What can hang from each mark
K923: K421 K554 K928
K928: K923
K405: K699
K398: K31 K789
K857: K554 K789
K699: K789
K789: K398 K699
K515: K751
K31: K398 K751
K455: K554
K127: K455
K421: K923
K554: K857 K923
K751: K31

Every row comes from one small tree of marks. Brackets hold a mark, then the marks that hang from it, in the order of their numbers. Every link used is in the known rows. Which tree was each row made from?
Known rows
(K127 K455): [-18   5 -28  -7  24  -9   0  10  11   0  -8   1  -2  -7 -17 -13   3  -3
  -3  17  16   5  10   6   0  -4   0  25   8   6]
(K398 (K31 K751) K789): [  0  36  28   5 -29 -47 -35  10   0  33  12 -17  -7   3   8  27 -15  -7
 -21  41   2   0  -5   4 -17 -20  10 -27  -8   3]
(K699 (K789 K398)): [  6 -10  -9  12   8 -44  -5  -2  -3 -74   6 -12  -1   6   7   1  32  -8
  -3 -22  27 -21  16  -2  -4  13   1 -20  13  -7]
(K857 (K554 K923) (K789 K398)): [ -7  -5  -4  20  10 -11  -7   2   2  15  11 -21  -1 -12 -15  -7  20  25
  33  -2 -17   0 -32  36 -27 -24  14  11  27  -9]
(K789 (K398 (K31 K751))): [  3   6  23  -5  -1 -53 -17   1   4  -1 -12 -12 -13   5  17  34   2   1
 -29  12  12 -17  -1   8 -25 -22   0 -51  20  -3]
(K31 (K398 (K789 K699)) K751): [  2  40 -11  28  -6 -36 -47   6  26 -41  33 -25   3  10  -5  28   0 -35
 -36  -1  10   3  12   5 -28 -16  -6 -16 -20   0]
(K857 (K554 (K923 K421))): [  9  -5   3  25  -7  21  31   6   8  29   8  21  -3 -13 -12  -5  21  11
   9  34   8  -1 -20  21  -1 -13  -3  12  -6   2]
(K455 (K554 K857 K923)): [  7 -10 -18   6  -1  30  30  -4  -4  47 -12  12  20  -2   4 -31 -12  -2
   8 -12  -5   7  22  11  10 -10  11  31 -15  -2]
(K699 (K789 (K398 K31))): [ 11  -4  22   6  -2 -51  -8   1   7 -53  -7 -13   4   2  12  20  19  -1
  -8  -3  19 -28   2 -12 -14   5   8 -44  13 -10]
(K398 (K31 K751)): [  8  17  16  -7 -17 -42 -13   6  -4  24  -9  -9  -5   6   6  29 -16 -12
 -34  37  15  -8  -2   8 -13 -30   6 -18   4   5]
(K751 (K31 (K398 K789))): [-13  35   1 -23 -15 -77 -60   4  -4   0  18 -18  26  18  -9  -9 -23 -23
 -16 -17  26   7  15  -6 -21  -5  -5  15 -18   9]
(K515 (K751 (K31 (K398 K789)))): [ -15   45   -7  -26  -18 -103  -25    4   -7   28   19    1   24   18
   -5  -23    4  -14  -18  -17   20   19    4   -9  -31    9   12   14
  -20   -3]
(K31 (K398 K789) K751): [ -2  34 -19  13 -21 -42 -59   1  -8  -5  24 -23   7  15  -1  22   1 -36
 -33  11   9  13   6  18 -21 -23 -15  10 -16   9]
(K923 K421 (K554 K857) K928): [  3 -29   5 -22 -11  93  34 -13 -42  -1 -18  30 -17   7  15 -16  -5   8
  -8 -10  -6  -2  12 -31  47  45 -36  -6 -15   8]
(K923 (K554 K857) K928): [ -2 -24  -6 -29  -7  76  25 -13 -50 -12 -23   6  -3  11   9 -32 -11  10
  -8 -23 -13  -2  24 -23  32  21 -15  12  -6   3]
(K923 K554): [ -6  -4 -10 -18  -4  -1  20  -7   5 -14  -3   8   2   6 -12 -27  -5   1
  -5   8 -10  13  21  -9  10  -3  -2  -5  -3   3]
(K421 (K923 (K554 (K857 K789)) K928)): [ -1 -24  -7 -17 -20 111  -4 -11 -49  -2 -23 -13   1   7  10   6 -19  11
  23  11 -44   8 -13 -17  40  28 -11  31  10  -5]
(K127 (K455 (K554 (K857 (K789 K398))))): [-21 -11 -31  -6  36  -2 -12  -1   3  23  -5  -1  -6 -11 -11 -12 -11   3
  38 -50 -19  10  12   5   6  13  -8  16  22   1]
(K857 (K554 K923) (K789 K398 K699)): [ -2   0   3  34  26  -7   6   6  37 -24  19 -21  -5 -17 -18   2  22  28
  29 -11 -17  -8 -25  22 -33 -17  23 -15  23 -16]
(K857 K789): [ -9   8 -10  -3   8 -26 -19   0  -5  21   5 -11   0   1 -11  -4  -9  -8
  10  21  11  16 -13   6   3  -7   4  22  13   5]
(K928 (K923 (K554 (K857 K789)))): [ -3 -20 -27 -27   1   8 -10 -22 -17  23   5   2  10   2  -9  -2 -20   5
  18 -43 -31  25  -9 -13  28  31 -25  24  -9   1]
(K751 K31): [ -7  10   5 -36   3 -68  -9   6  -9  13  -3  -3  11  12  -6 -20 -25  -9
 -15  -6  41  -5  21  -5  -3  -7   7  10   1   7]
(K127 (K455 (K554 K857 K923))): [ -9  -6 -39   5  18  48  26   7   8  46 -15   9  13 -15 -12 -26  -6  -1
  15 -16 -11   7  21  17   8  -3   9  47 -11   1]
(K923 K421 K928): [  3 -14  16  -7   5  32  15   0 -22 -18  -9  28 -17   2  23  -1  13  -2
 -14   2  32  -7   2 -14  23  16 -14  10  -6  17]
(K405 (K699 (K789 K398))): [ 14  -1  -3   8   3 -65  18  -5   8 -83   6 -17 -17   9  13  -4  35 -17
  -4   2   9 -22  18   9   2  10   4 -37  14 -11]
(K857 K554 K789): [ -6   5  -4   5   2 -30 -14   1 -17  26  16  -9   5  -4 -30 -16  -7   1
  28  14  -3  10 -20  16  -7 -31   6  24  20   4]
(K515 (K751 (K31 K398))): [ -6  26 -14 -37  -4 -96  -6   0 -13  23  -7  10  26  18  -8 -20   5 -20
 -31 -24  34  10   6  -5 -28  -2   7  22  -7  -2]
(K421 (K923 K554)): [  1 -11 -12  -9 -21  41  11  -6   9 -24 -11   3  11   4  -5   0  -5   3
   6  34 -31  14   9 -10  17   0   3  -2   5  -5]
(K31 (K398 K789)): [ -9  24 -10   5  -9 -38 -45  -3   4 -12  18 -10  19   9  -7  -8   2 -19
 -12  11  10  18   4  -3 -19 -11 -11  16 -16   5]
(K751 (K31 K398)): [ -5  15  -7 -34   0 -74 -37   1  -8  -2  -6  -8  28  20 -10  -8 -20 -29
 -29 -20  39   0  19  -3 -17 -19  -8  22  -6  10]
(K789 K398 K699): [ -3  -5   9   9  33 -35  12  -1  41 -66   5   2  -9  -2   3  -6  17  12
  -9 -21  19 -12  19 -13 -18   7   4 -42  14 -13]
(K923 K421 K554 K928): [  0 -19  11 -19  -5  62  30  -5 -16 -29 -12  29 -19   5  15  -8   5   2
  -7 -12  -3   1  12 -20  34  23 -20  -7 -12  17]

Write each row's tree
[  8  11  29   8  11 -48  -5   6  42 -41  -2 -12 -17   0  13  41   2   4
 -32   0  11 -26   8  -4 -31 -15   7 -76  14 -13]
(K789 (K398 (K31 K751)) K699)
[  3  -8   3  -1   7  40  25   5  -4  -6 -16  12  12  -2  26 -24   3  -2
   5 -39  -1  -5  24  15   2 -29  32  47 -15  16]
(K455 (K554 (K923 K928)))
[  5 -30  -3 -19 -24 114  17 -12 -45 -24 -30   2   5   8  17  -6 -10  12
   4   7 -31  -3  11 -25  37  25 -11  15   0  -5]
(K421 (K923 (K554 K857) K928))
[ -7  -1 -23  14  17  31  34  17  44  30  -3  34  -4 -21  -5  -5  10  -7
  13  -6  -3  12   9  20  10  -1   6  28 -16  13]
(K127 (K455 (K554 (K923 K421))))
[ 16   7  16  11 -13 -56 -22   5  -6 -46  -1 -27 -12   9  18  44  16 -16
 -29  -1  19 -35   3   7 -16  -8   5 -51  12  -7]
(K699 (K789 (K398 (K31 K751))))
[  2 -21   4 -19 -20  81  14  -5 -19 -50 -24   3   4   7  18  -1   1   6
   3   6 -28   0  11 -15  24   4   6  16   2   3]
(K421 (K923 K554 K928))
[ -4  -3   5  13   2  44  -2   7 -35  16   0 -20   2  -8  -3 -11   8  16
  27   0 -12  -6 -30  31  -8 -31  23  57   9   8]
(K857 (K554 (K923 K928)) K789)
[ -8 -16 -24  -5  20  83  24   9 -19  21 -27   7   5 -11  11 -25   0   2
  12 -44 -12  -7  23  12  16  -1  13  63 -14   8]
(K127 (K455 (K554 K857 (K923 K928))))
[ -2 -12 -21  -8 -24  72  -4 -11 -26  23 -10 -11   8   3 -12   4 -23   6
  26  39 -46  21 -13 -13  34  27 -13  14  13 -14]
(K421 (K923 (K554 (K857 K789))))
[  3  41  32  19 -13 -41 -23  15  35  -5  24 -17 -11   0   4  35 -12  -7
 -25  29   1 -10   1  -7 -23 -13  18 -54 -14  -5]
(K398 (K31 K751) (K789 K699))
[ -4  30  -6  19   4 -34 -35   1  37 -43  28 -10  16   4 -13   2   9 -19
 -17  -2   9   8  10 -14 -25  -3  -2  -8 -21  -3]
(K31 (K398 (K789 K699)))
[  4 -13   9   6  -1  63  26   6  -8   2 -13  18 -12  -4  26   4  23   8
 -12  16  20  -7 -12   5  17  12  -1  26 -17  10]
(K554 (K923 K421 K928))
[  1   0  37   1  24 -44   7   2  53 -41  -7   2  -3  -7   5  13   6  18
 -15  -3  12 -20   4 -24 -29  -2  11 -72  15 -16]
(K789 (K398 K31) K699)
[  8 -16  15  17  -6  63  32   7 -19   5  -3  20  -9  -9   9  -6  23  13
   5   7   8 -15 -17  16   6 -10   1  27  -7  10]
(K857 (K554 (K923 K421 K928)))
[  3 -21  -9 -12 -16  54  35 -13 -16  23  -6  32 -11   3  -6 -15 -11   4
  -4  16  -6  12  11 -25  41  43 -40 -20 -12  -1]
(K923 K421 (K554 K857))
[ -6   0  31   0   5 -54 -23  -1   1  23   0 -12  -2  -9 -15  10  -8  24
  27   7 -14  -6 -33   5 -30 -29   8 -30  36  -5]
(K857 K554 (K789 (K398 K31)))
[ 13 -15 -11  13  -6  47  40  -3   2  57  -7  38   5  -7   8 -13  -9  -5
   6  -5   3   9  13   4  26  15  -8  16 -22   4]
(K455 (K554 K857 (K923 K421)))
[  5   3 -16  19  16  37  20   4  24  31   6  -3  12 -11  -8  -9 -18  -3
  23 -20 -19   8   6   6   6   2  24  22 -11  -7]
(K455 (K554 (K857 (K789 K699)) K923))
[ -3   2  27  14   3 -19 -11   5  10  39  -3 -20   2 -17 -12  14   8  33
  29  22 -25  -7 -47  24 -38 -31  21 -17  27 -12]
(K857 (K554 K923) (K789 (K398 K31)))
[ -2  32  39  10  -2 -34 -11  11  50 -11  18  -2   3  -8  -2   5  -8  10
  -6  27   3  -4   0 -26 -22   0  22 -46 -13  -8]
(K398 K31 (K789 K699))
[  5 -25  -8 -19   0  -8  17 -15  21 -11   9  42  -3  -2   4   5   5  -1
  -4 -35  -7  18   3 -17  28  29 -29  -7 -22  14]
(K928 (K923 K421 K554))
[ 24  14  21   6 -17 -79   1   2   5 -58   0 -31 -28  10  26  41  19 -26
 -29  22   1 -35   4  17 -10 -11   9 -70  12 -11]
(K405 (K699 (K789 (K398 (K31 K751)))))
[  1 -15  -4   6  -3  99   9  -1 -41  49 -14   6 -15  -5  19  11   5  11
   8  18   6   1 -33   3  33  40 -16  41  -9   4]
(K554 (K857 K789) (K923 K421 K928))
[ -3 -10   4  29   8   6   8   2  11  27  15   2 -16 -16 -10  10  28  24
  32  11  -9   2 -43  28 -11   1  -6  -8  20  -4]
(K857 (K554 (K923 K421)) (K789 K398))
[ -1  -4 -16  -7   3  -5  -6  -7 -20  48   1   8  11   2  -7 -21 -36 -13
  25 -24  -8  19  12  -1  20  -3   1  31   3   7]
(K455 (K554 (K857 K789)))
[  0   5  37  12  20 -49 -12   4  37 -14  11 -13  -4 -14 -18  18  -4  24
  24  -6 -14 -15 -26  -7 -37 -20  18 -55  31 -11]
(K857 K554 (K789 (K398 K31) K699))
[  9 -33 -15 -21  -4  27  21 -22  -3  12   2  40  -1   0   3  -2  -7   4
  -4 -37 -11  14   2 -26  40  51 -45  -7 -25   3]
(K928 (K923 K421 (K554 K857)))
[  2   2  -2  26  -4  24   7   7   1  53  16   7  -7 -14 -20   6   9   9
  29  38  -7  11 -43  29   1 -10   1  24   3   4]
(K857 (K554 (K923 K421)) K789)
[ -1   4 -12   7  17  15  -4  -3   1   8   8  -9  -1  -1 -15  -2 -18  -1
   6   9   6   4  -5 -14  11  23  -5   1   5 -13]
(K554 (K857 (K789 K699)))
